Each row comes from the steps of one path. Every step used is in the known rows, and no mark comes twice. Write the path behind each row, first mark first.
Known rows
pemu, roga, voto, fafu, tuva: [ 21  28  -8   6 -17 -30 -18 -23  12  24  13  60  30 -12 -31  -1  -9   5
   8  15  20 -43   1  -8   2   9]
sazut, fafu, pemu, roga: [ 33  30 -21 -11 -15 -26 -14   1  17  18  12  25  16   8 -20 -16  24  10
   9  26  23 -35  31 -37  25  52]
voto, roga, tusof: [ 47 -29  -5  11  21   9 -21  -3  61  25  18  56  21 -14  -3  37 -16  19
  10 -13  43 -16   9 -42   8  40]
fafu, pemu, roga, tusof: [ 39  42 -13   1 -16 -41 -20  -7  22  14  24  53  21   6 -37  44  31  19
  -2  17  48 -27  22 -26   9  58]
roga, tusof: [ 54  16 -13   9   2  -7 -21  10  41  35  23  49  24 -17 -15  66 -24  28
  11 -22  60 -27  16 -46   3  45]
roga, voto, fafu, rafub: [ 24  -2 -15   8  -8  -6 -29  13  34  26  39  64  18 -10  -6   7 -36  -5
  15 -16  31 -52   5 -37 -12   6]
sazut, fafu, tusof, roga: [ 44   1 -21   0   3 -10  -2  26  40  22 -11  23  17 -13   3  12 -28   1
  19  -8  27 -21  37 -42  21  57]
voto, roga, pemu: [ 44 -29  -6   5  18   7 -28  -3  58  19  21  51  17   6  -6  18  34 -11
  11   4  41 -21   8 -26  15  42]
rafub, fafu, voto, roga, tuva: [ 19  21 -13  -1  -6 -14 -28 -11  26  27  28  62  26 -17  -2  47 -33   8
   4 -20   9 -27   7 -51  17  66]
tusof, roga, pemu: [ 45  -2  -9  13  12 -32 -20  26  59  20  16  58   1  15   6  64  35  -5
  16  -7  40  -9  17  -9  15  55]
voto, fafu, tusof, roga, tuva: [ 37 -27  -8  21   6 -14  -9  21  51  13   4  52  30 -11  -5  34  17 -14
  18 -11  21 -23   5 -36  -8  46]
rafub, fafu, pemu, roga: [ 35  59 -15  -7 -20 -38 -24 -15  12  20  30  67  27  16 -16  52  14  11
 -10  11  17 -11  25 -42   9  76]
voto, roga, sazut, fafu, tuva: [ 29 -30   0   3  19  12 -11   0  54  19   8  36  -1  -1   5 -32  26 -16
  24   0  22 -21  -4 -54  38  36]
voto, fafu, pemu, roga: [ 33  -3 -14   9 -13 -32 -22  -3  28   8  29  55  31  17 -27   6  59  -9
   6  24  19 -29   5 -32 -10  42]
voto, fafu: [ 45 -19 -13  13  -5  -9 -23   9  40  23  29  49  31   9  -9  11  33 -13
  13  -1  22 -33  -1 -45 -15  38]
roga, pemu: [ 49  16 -13   2  -3 -10 -32  10  36  28  27  42  18  12 -18  38  47 -15
  11   4  57 -34  15 -23  13  47]
fafu, pemu, roga: [ 41  44 -13  -1 -21 -42 -21  -8  19  14  26  49  19  17 -34  30  49   6
  -3  20  40 -31  21 -26   9  65]
pemu, roga: [ 47  47  -4   0 -18 -35 -16 -23  17  27  18  48  27  10 -25  23   7   8
  -1  11  33 -28  14 -16   3  54]
roga, rafub, fafu: [ 37  40 -10  -9  -4 -42 -26   1  34  30  35  45  28   7  -2  71 -35 -20
  -1 -28  35 -22  11 -26 -25  68]
fafu, rafub: [ 43  35  -1  -5 -13 -15 -20  19  42  28  44  53   2   0   6  47 -12  -4
  -1 -25  47 -40  19 -43 -17  42]
voto, fafu, tusof, roga: [ 44 -31 -14  21   5 -16 -10  21  52  12   6  53  33  -3  -4  33   7 -17
  17 -10  22 -15  11 -37 -14  46]
tusof, roga, voto: [ 39   1 -14  16   8 -27 -19  24  53  28  17  65   3   0  11  51 -24  10
  18 -25  32 -21  14 -21  12  43]
pemu, roga, voto: [ 36  46  -9   2 -18 -31 -22 -24  11  29  19  56  27   0 -28  11 -29  13
   4   7  33 -39  13 -11   8  34]
pemu, roga, sazut, fafu, tusof: [ 36  40  -4  -2 -11 -32  -4 -18  16  17   4  32  15  13 -22 -22   2  -9
  14  16  28 -18  15 -32  29  56]

Which path is each row?
[ 41  11 -10   1   2  -3  -5  17  35  22   7  18   3  10  -2 -27   4 -25
  29  -8  38 -22  13 -68  40  62] | roga, sazut, fafu, tusof
[ 34  46 -11  -5 -17 -56 -21  -7  23  12  29  44  21  17 -35  39  35  -5
  -4  13  43 -31  19 -12  -5  65] | fafu, pemu, roga, rafub
[ 52   3  -9  17  10 -20  -1  28  54  16  -6  44  12  -2   3  51 -15 -18
  20 -28  46  -4  22 -42  16  74] | fafu, tusof, roga, sazut
[ 25  37 -16  -8  -8 -48 -29   1  29  27  36  44  29  -4  -7  70 -56 -21
   2 -33  32 -30   8 -23 -22  67] | roga, rafub, fafu, voto
[ 41   0 -22  -1   5 -10  -5  26  41  19 -11  24  17 -10  -1  12 -16  -4
  21  -1  31 -21  38 -33  25  53] | sazut, fafu, tusof, roga, pemu
[ 49  41 -17  -1  -9 -12 -17   2  24  29  11  58  38  -6  -3  68 -38  -1
  -2 -20  27  -9  30 -58   2  79] | rafub, fafu, tusof
[ 50   6 -12  12   9 -33  -4  28  56  18  -5  41  23 -12  -1  80 -40 -18
  10 -35  49 -11  27 -20 -10  71] | fafu, tusof, roga, rafub
[ 48   4 -17  17   6 -17  -7  27  49  21  -7  52  22 -19  -2  62 -50  -3
  16 -30  45 -18  29 -29   6  57] | fafu, tusof, roga, voto
[ 36 -14  -6  -2  18 -13 -19  -7  57  18  18  52  29  -3   3  46 -37 -18
   2 -21  29 -10  12 -28 -12  59] | voto, roga, rafub, fafu, tusof
[ 34   1  -2   8  12 -31  -4  31  59  16  17  47 -21  19  25  15  10 -10
  26 -16  23  -4  13 -39  28  56] | tusof, roga, sazut, fafu, rafub
[ 29  16  -5   5   9 -53 -13  20  55  22  14  60   5  -1  16  88 -13 -10
   8 -29  23  -7   9  -9  -9  56] | tusof, roga, rafub, fafu, tuva
[ 38  13   6  15   8 -28 -11  25  56  28  13  55  -3  -5  12  65  32  12
  16 -24  28 -24   3 -26  20  63] | tusof, roga, tuva
[ 29  13 -11   6   8 -59 -18  19  54  19  23  59   9   4  15  85 -37  -9
  10 -33  22  -6  12 -10 -10  69] | tusof, roga, rafub, fafu, voto
[ 19 -13 -24  -7   1 -12 -20   6  35  22  13  18  18 -18  -5 -16 -43  -4
  21  -8  19 -44  16 -36  18  43] | sazut, fafu, voto, roga, rafub
[ 28  10 -14   0  -4 -11 -14  13  29  22  21  18  -3   9  -4 -36   2 -21
  33  -8  30 -34   3 -65  44  57] | roga, sazut, fafu, voto
[ 43  29 -16   3   1 -23 -16  10  36  21   7  66  28  -1   4  81 -27  -4
   2 -16  25   4  32 -39   8  76] | rafub, fafu, tusof, roga, pemu
[ 33  42 -13 -10  -7 -49 -27   4  32  23  38  47  25  11  -9  72 -16 -19
  -4 -20  37 -22  15 -25 -22  72] | roga, rafub, fafu, pemu
[ 46  31 -15   4  -2 -23 -13   9  35  23   6  65  29  -3   7  80 -39   2
   1 -22  21   3  31 -48   4  80] | rafub, fafu, tusof, roga
[ 38  17 -24  -9 -10 -13 -17  16  26  23  16  22  12   5 -12  -8  26   6
  12  13  29 -39  30 -51  25  56] | sazut, fafu, pemu
[ 27 -17 -19   8  -1  -9 -28  -2  40  22  24  44  22 -20 -11  20 -31  -2
  15 -21  30 -44   3 -38  12  52] | fafu, voto, roga
[ 28 -14 -10  17   8 -29 -18  28  57  19  25  73   1  -1  15  41 -23   2
  19 -21  21 -21  10 -19  -3  26] | tusof, roga, voto, fafu, rafub
[ 37 -31  -2   4  20  10 -14  -1  57  18  16  36   1  12   8 -34  17 -15
  23  -1  24 -15   1 -57  35  49] | voto, roga, sazut, fafu
[ 28  -2 -14   6 -11 -41 -21  -2  31   7  31  51  31  17 -27  12  48 -17
   5  19  21 -30   2 -22 -20  42] | voto, fafu, pemu, roga, rafub
[ 26   2  -8   9 -13 -30 -20  -3  28  10  27  54  28  10 -29   6  69  -5
   7  22  17 -36  -1 -31  -4  41] | voto, fafu, pemu, roga, tuva
[ 30  39 -22  -2 -17 -24 -30  -5  17  30  31  59  30  -7  -5  55 -42   5
   3 -21  17 -26  15 -53   8  71] | rafub, fafu, voto
[ 30  59 -17  -6 -20 -36 -27 -15   9  21  31  71  27  12 -18  47  -4  12
  -8   9  18 -16  25 -40  11  66] | rafub, fafu, pemu, roga, voto
[ 35  41  -2  -3 -12 -33  -8 -20  16  20  14  33  10  20 -19 -27  15  -6
  14  20  25 -21   9 -31  30  53] | pemu, roga, sazut, fafu
[ 39   3 -20  -2   6 -20  -2  26  43  20  -9  20  18 -12   3  19 -39  -7
  19 -12  29 -21  35 -33  11  56] | sazut, fafu, tusof, roga, rafub
[ 27  -5 -24  12  -8 -10 -32  10  29  23  33  60  25  -3 -19   3  -4  -3
  16  -2  32 -49   5 -39   1  20] | roga, voto, fafu, pemu
[ 38 -16 -17  11  -9 -19 -25  12  37  13  33  51  27  15 -19  13  61 -13
  10  11  24 -33   4 -46 -11  45] | voto, fafu, pemu
[ 23  14 -20  -2  -4 -16 -33 -10  28  22  29  63  28  -7  -4  46 -31  -1
   5 -12  15 -19  13 -43  14  62] | rafub, fafu, voto, roga, pemu
